Each row was made from one walk, in order. Every step used is in the known rows, and no mark comes twice. Write each row's walk.
Known rows:
R-P: [-10  -7 -21 -40  46  -9 -12  -2  14  -5  -6 -11 -11  -2  -2  17 -18  -1
  -5  25 -11  -4   9   3   9  18   0  10   7  -2   8  -9  19   1 -17  11
   2 -23  -7   2 -35  20  20  -3  16   1 -26 -12]
B-R-P-N-X: [  0 -13 -14 -29  51  -5 -10 -13  27  -3 -14 -37 -12   0  -1  17 -13   6
  -1  27 -11   7  10  11  11  18  -2   6 -35  10  15  -4  22   3 -14 -11
   0 -19  -2  39 -35  21  27   6  14  -3 -11 -13]
N-B-V-W-K-J: [ -1 -25  -9  -7  29 -11  14  -3  -7  -3  -4  18  -4  -4  -4  13 -20  -2
   7  23 -13   9  -2   6  -2  20  -2  12   4  14  17  12  14  15  -8   6
  -8 -33 -23  20 -26   6  21  -4  10   0 -30  -6]
W-K-J: [  8 -29 -21  -9  31 -18   1   1  -6   0  -8  12  -2   0  -6  17 -17  -5
   7  24 -15  -3   8   9   1  20  -1   9  -3   8  17   1  17  -4 -10   6
  -2 -23 -24  10 -31   7  27  -2  -3   6 -13 -10]
B-V-W-K-J-P: [ -6  -2   6 -28  42 -18   6  -2  -6  -9 -20  20 -11   1  -4  12 -19   5
   3  13  -9   9   0   3 -11  20  -2  13   2   8  19  18  14  11 -12 -11
   0 -22 -28  13 -14   9  20  -4  21  -3 -21   0]
V-N-X-R-P: [-11  -1 -37 -39  49  -8  -7  -3  39  -4  -8  -1 -10  -2  -2  21 -14   0
  -5  47 -13   0   6   7   7  23  -4   8 -45  14  16 -15  18  13 -17  28
   1 -22  -1  31 -40  18  25   1  14   0 -33  -6]
N-X: [  0 -18 -22 -27  49  -5  -5  -2  21  -4  -2 -24  -5  -7  -1  16 -15  -6
   4  33 -15  -5   5  10  13  20  -2   6 -29  13  15 -28  19  -5 -14  27
   2 -25   5  16 -40  19  32   5   7   3 -23 -10]
X-R: [ -1 -30 -19 -35  46  -9  -8   0  10  -2  -2  18   0  -7  -4  13 -17  -4
   3  24 -16  -2  12   8   6  18  -2   8 -10  12  26 -21  16   2 -14  -1
   1 -24 -23  11 -41  16  37  -4  -1   3 -26  -6]
W-K-J-P: [ -1  -9  -9 -31  42 -23  -2  -4  -2  -7  -7  15 -11   3  -5  16 -18   3
   3  20 -11  -3   8   7  -7  20  -3  10  -1   8  18   4  16  -2 -12   6
   6 -23 -23  10 -17   8  29  -4   9   3  -8  -8]
X-R-P-N: [ -2 -23 -29 -38  51 -12 -13  -1  21   0  -3  10 -11   5  -4  13 -17   9
  -2  18 -11   4  12   7   8  16  -2  10 -14   5  18  -4  18   9 -16 -19
  -2 -22 -13  37 -36  13  33  -2   7  -2 -13 -10]
K-W: [ -2 -20 -18 -28  42 -11   0  -5  -4  -6   7  -1  -5  -8  -1  11 -16  -4
   5  26 -18  -2   7   6  26  14  -1   9   3   5  15 -40  19  -1 -18  12
  -5 -23 -11  -2 -39  45  36   2  12   4 -30  -9]
X-R-P-N-B-V-W-K: [ -7 -22 -18 -40  41  -3   2  -2  16  -2 -11  15 -10   1  -2  11 -22   9
  -2  20 -11  11   2   5  -8  23  -4  14 -10   7  20  18  14  28  -8 -22
  -5 -32 -16  50 -33   5  28 -10  16  -7 -25  -4]
X-F: [ -1 -30 -19 -36  28  -8  -7   1  -4  10  -3  23  -2  -6   0  14 -18  -6
   5  26 -16  -9  23   9  12  -1  -2   8  -6   7  18 -18  16   2 -14   1
   0 -23 -18   4 -40  19  31   1  -9   4 -24  -3]
W-K-J-P-X-R: [  6  -8 -17 -27  45 -23   3  -3   1  -4  -6  46  -6   9  -4  16 -20   7
   3  19 -10   0  21  14 -11  21  -3   9 -35   5  22   8  15   4  -7   1
   1 -24 -35  15 -21   5  36  -9   3  -8  -6  -6]
V-W-K-J-P-R: [  5 -10 -33 -22  46 -22  -4  -8  -3  -6 -10  17 -13   7  -5  20 -17  14
   6  17  -9  -5   6   7   1  21  -4  16  -4   7  41  26  13  11 -16   0
  -6 -22 -20   9 -19  16   6  -4  11   2 -17  -5]
N-B-V-W-K: [ -6 -25 -12 -37  37  -2   4  -5   0  -2  -9  -1  -4  -8  -1  12 -21  -1
   3  25 -13   5  -2   5  -5  24  -3  13  12  11  18   3  14  18  -5   1
  -3 -34 -15  27 -35   9  26  -9  12  -4 -29  -5]
N-X-F: [ -1 -23 -21 -30  29  -4  -4   4   9   9  -4   6  -4  -5   1  17 -16  -7
   5  33 -17  -9  21  12  13   1  -3   7 -41  10  17 -22  18  -1 -14  18
   2 -24  -2  11 -42  20  32   8  -5   5 -27  -6]
J-W-K: [  2 -34 -27 -47  43 -16 -10  -3  -4  -1 -11   7  -4   2  -1  15 -19  -5
   2  24 -17 -10   8   7  39  21  -3  10   4   5  17  10  20  -1  -7   5
   2 -24 -11  20 -28  14  34  -7   7   0 -10 -10]
F-G: [ 10 -28 -24 -24  37 -17  -7  18  18  -5   5  -8  -4   6  -4  13 -15  -3
   1  25 -16   2 -41   1   4  24   1   6  10  -7  15 -18  17  -2  -9  11
   0 -27 -19   8 -32  31  29  -9  -3   1 -28  -1]
R-P-K: [  0 -27 -22 -38  51  -7  11   1  18   0  -5 -12 -13   4  -2  21 -17   5
  -1  24 -10 -10   9   4  15  25  -1  12  -1  -9  10  -8  20   5  -4   8
  -2 -24  -5 -37 -35  19  26   1  10  -4  -8 -16]
B-R-P-X: [ -1   1 -11 -33  48 -11  -8 -18   5  -3 -15  -9  -9   1   2  20 -18   5
  -2  24  -7   6  21  13   6  20   0   7 -11  -3   9   5  20   1 -11  -6
  -2 -20 -26   1 -31  23  19  -6  12 -15 -16 -14]
V-N-B-F: [ -3 -27 -33 -39  32  -9   3 -91  37   4   2  -6  -4 -15  -3  20 -17  -2
   4  51 -14 -11   9  15  15  16  -5   5  16  38  16 -20  18  11 -10  26
  -1 -31  -4  36 -33  10  27  -4  -8   0 -26 -11]
X-R-P-N-B-V-W-K-J: [ -2 -22 -15 -11  31 -12  12  -1   8  -1  -6  34  -9   6  -6  12 -20   8
   2  18 -10  15   3   6  -6  19  -4  15 -17  11  18  28  14  25 -10 -16
 -10 -33 -24  42 -24   2  23  -4  14  -3 -26  -6]
V-W-K-J: [  7 -27 -34  -5  28 -19   2   0 -12  -2 -12  23  -3   4  -6  21 -16  -3
   7  22 -13  -6   4   5   1  23  -2  12  -3   6  15  24  13   3 -11   5
  -9 -24 -21  10 -33   8  22  -3   5   4 -24  -7]
W-K-J-P-R: [  5 -12 -21 -26  48 -21  -6  -6   2  -4  -4   8 -13   5  -6  17 -18  12
   6  18 -10  -1   9  10   2  19  -4  14  -4  10  42   5  17   4 -14   1
   1 -22 -21   9 -17  15  11  -4   4   4  -8  -8]
X-P: [ -4 -35 -21 -37  77  -9  -7  -2  -3 -18  -2  24 -11  -4  -3  13 -17 -23
   6  22 -18  -4  11   3   4  19  -1   9  -8   9  18 -20  15  10 -15   3
   4 -24 -22 -10 -41  16  27  -6   8   3 -33  -5]
V-B-R: [ -4 -24 -13 -38  45  -9  -3  -7   0  -2 -18 -11   1 -24   0  19 -13  -3
   4  25 -13   3   9  14  10  20   0   6  13  32  22 -19  21  -4 -18 -20
   0 -26 -29   6 -36  27  32  -2   0  -4 -17  -9]
W-K: [  3 -30 -25 -39  42 -10 -10  -1   2   0 -12  -7  -2  -4  -2  16 -19  -5
   2  26 -15  -8   8   8  -2  25  -1   9   4   6  18 -10  18  -2  -7   3
   3 -23 -15  17 -40  11  32  -8  -2   3 -10 -11]

Which walk is each row?
[  7 -46 -21 -12  65 -18  24   1   6 -13   2  35 -14  12  -5  18 -14 -14
  11  24 -18  -7   9   5  58  19  -4   9 -47   6  17  13  19   9  -6  22
  -5 -26  -7 -33 -18  16  30   9  16   0 -19  -8]
N-X-P-K-J-W
[ -4  -6  -4 -27  46 -23  -1  -5  -2 -10   2  16 -11   1  -5  13 -16   3
   4  18 -10   0   8   6   3  14  -2   9   3  12  17  -7  16  -2 -18  11
   3 -24 -21   2 -16  13  28   0  14   3 -14  -7]
K-J-P
[ -4 -11 -26 -32  53  -7  -4  -4  29  -2 -16 -30 -11  -8   0  19 -12   7
  -1  28 -10   6   8  14  13  21  -2   6 -33  27  14 -10  23   2 -20 -11
  -1 -26   1  39 -35  22  30   6  13  -6  -9 -12]
V-B-R-P-N-X
[  4 -29 -34 -26  81  -4  -7  -4  16 -15  -2   2 -15  -2  -4  17 -16 -12
   9  28 -17  -2  11   9  13  19  -3  11 -42  14  42 -20  17  14 -16  14
   1 -23  -5  -2 -40  23  10   0   6   4 -35  -6]
N-X-P-R
[ -5  -3 -12 -35  45  -9  -3 -23   8  -3   2 -11 -10  -1   2  20 -19   5
  -2  29  -8   5  19  15   6  18  -1   7  -6   2   8   0  20   6  -8  10
  -1 -32 -22   8 -28  22  23  -8  13 -15 -16 -19]
N-B-R-P-X
[ -5 -27 -24 -39  34  -6  -1 -85  47   3   2   7 -10  -4  -5  17 -19   7
  -2  29 -12  -6  17  13   9  11  -4   8  -3  19  18   0  19  11 -11 -10
   0 -35  -6  42 -29   6  32  -5  -2  -2 -19 -14]
X-R-P-N-B-F
[  1 -20 -18 -49  60 -19 -13  -9   9  -5   1  -1 -13   2  -2   9 -17  12
   3  14 -10   1   8  10   7  16  -4   8   6  14  18 -15  17   3 -15 -14
   3 -21 -11  38 -23  14  38  -3   9  -2   4  -8]
J-P-N
[  5 -46 -29 -34  80 -12  -9  -4   1 -13   1  23 -13   2  -4   9 -17 -11
   8  17 -16   2  12   6   7  17  -2   8 -11  16  19 -16  16  13 -13 -18
   1 -20 -18  23 -39  12  33  -5   4   0 -15  -7]
X-P-N
[  6 -52 -20 -17  63 -21  20   0  -8 -13   3  48 -13  11  -5  16 -16 -13
  10  18 -17  -6  11   3  57  18  -3  11 -19   5  17  16  17   9  -6   8
  -6 -25 -21 -40 -17  15  29   4  11   0 -18  -8]
X-P-K-J-W
[  5 -27 -28 -28  25 -13   0 -54  57  -1   8   5 -11   9  -8  16 -18   7
  -5  29 -13   0 -33   5   2  18  -1   7  -4   1  18   4  18  11  -8  -6
  -1 -36 -12  40 -23  20  31 -10  -7  -4 -29  -4]
X-R-P-N-B-F-G
[  7 -17 -32 -19  45 -18   3  -2  17  -6 -11  28 -10  11  -6  19 -14  10
   5  22 -13  -1   8   9  -6  22  -6  10 -58  14  26  22  13  13 -12  -6
  -4 -24 -10  48 -25   4  38   1  11   1 -13  -4]
V-W-K-J-P-N-X-R
[ 13 -43 -17  -3  40 -16  22   2   0   1   2  12  -4   3  -6  18 -15   1
  10  21 -12  -4   9   9  17  22  -2   9  -5   6  16  -7  17  -2  -4  10
  -8 -23 -20 -34 -29  13  30   6  -3   2  -6 -13]
P-K-J
[  4 -39  -9 -15  69 -15  30   0  11 -11  -7  33 -12   5  -4  12 -14 -11
  11  35 -17  12   2   6  56  21  -5   9 -46  22  18   2  19  22  -4  16
  -7 -20 -14 -13 -16  14  23  10  18  -6 -25   1]
B-V-N-X-P-K-J-W
[  5 -24 -18  -3  41 -11  24   6  26  -2  -3  13 -11   9  -7  23 -14   4
   3  28 -12  -3  11   7  12  23  -2  10 -52  -1  16   2  18   6  -7  18
  -6 -26  -9 -28 -29  14  27  10   9   1 -17 -12]
N-X-R-P-K-J
[ 10 -46 -19 -15  41 -22  19  -1  -3  -1   3  26  -7   8  -4  17 -16   1
   9  19 -15  -6   8   6  62  16  -3  11  -5   6  16  14  20   0  -5  12
  -9 -24 -15 -28 -15  17  31   6   8  -1  -7 -10]
P-K-J-W
[  2 -32 -20 -20  41 -21  16   1   4  -3   0  22 -13  13  -4  18 -16   4
   3  20 -12  -7   9   3  61  17  -3  12  -8  -4  10  24  20   3  -8  13
  -8 -25 -11 -31 -13  18  24   6  17  -2 -14 -13]
R-P-K-J-W
[-11 -25  16 -37  45   1   6  -7   9  -2   7 -12  -4 -18   0   2 -21  -3
   4  24 -13  17   0   9   7  14  -2   9  18  21  17 -39  19  12  -9   8
   2 -35 -16  19 -29  15  29  -4  11  -4 -29  -7]
N-B-V
[  6 -33 -27 -27  53  -7  -5  -1  28  -1  -1   2  -4  -1  -4  12 -14   3
   5  26 -16   2  11  13   9  18  -4   5 -49  19  25 -21  18   4 -14  -2
  -1 -24  -5  45 -41  13  43   4   0   1 -13  -7]
P-N-X-R
[  3 -13  -5 -20  47 -12   9   1  18  -6 -18  25  -9   6  -5  11 -16  11
   5  17 -12  15   4   8 -10  21  -5  10 -57  17  28  15  15  19 -11 -22
  -4 -23 -18  51 -22   4  34   2  15  -4 -17   2]
B-V-W-K-J-P-N-X-R
[  6 -18 -29 -25  26 -13  -1  23  29   7  -9  -3 -10   5   0  19 -12   5
  -2  28 -14   7 -27   8   6  10  -1   6 -39   7  15  -1  20   5 -15 -16
  -2 -29 -13  31 -29  35  29   2  -5  -5 -22   3]
V-B-R-P-N-X-F-G
[  0 -21 -12 -37  51 -10 -15 -16  12  -1 -15 -20 -11   0  -2  15 -16   9
  -2  19 -10   9  12   8   9  17  -1   7   3   8  16   4  21   6 -15 -35
  -2 -17 -21  33 -32  21  25  -1   9  -5  -6 -13]
B-R-P-N
[ -6 -14   1 -22  44 -14  11 -10  -1  -8   5  19 -13  -2  -3   7 -18  12
   6  13  -8  17  -3   6   4  13  -5  12  10  21  16   8  13  22 -15  -8
  -9 -33 -18  36 -14  10  25  -1  23  -6 -25  -2]
K-J-P-N-B-V-W
[ 14 -39 -28 -23  25 -14   1 -58  44   1  11 -10  -7   5  -6  14 -17   5
   2  29 -14  -1 -36   9   8  18  -1   5  14  10  16  -7  18   4  -5  -1
  -2 -36  -9  40 -24  20  33  -9 -14  -2 -19  -5]
P-N-B-F-G
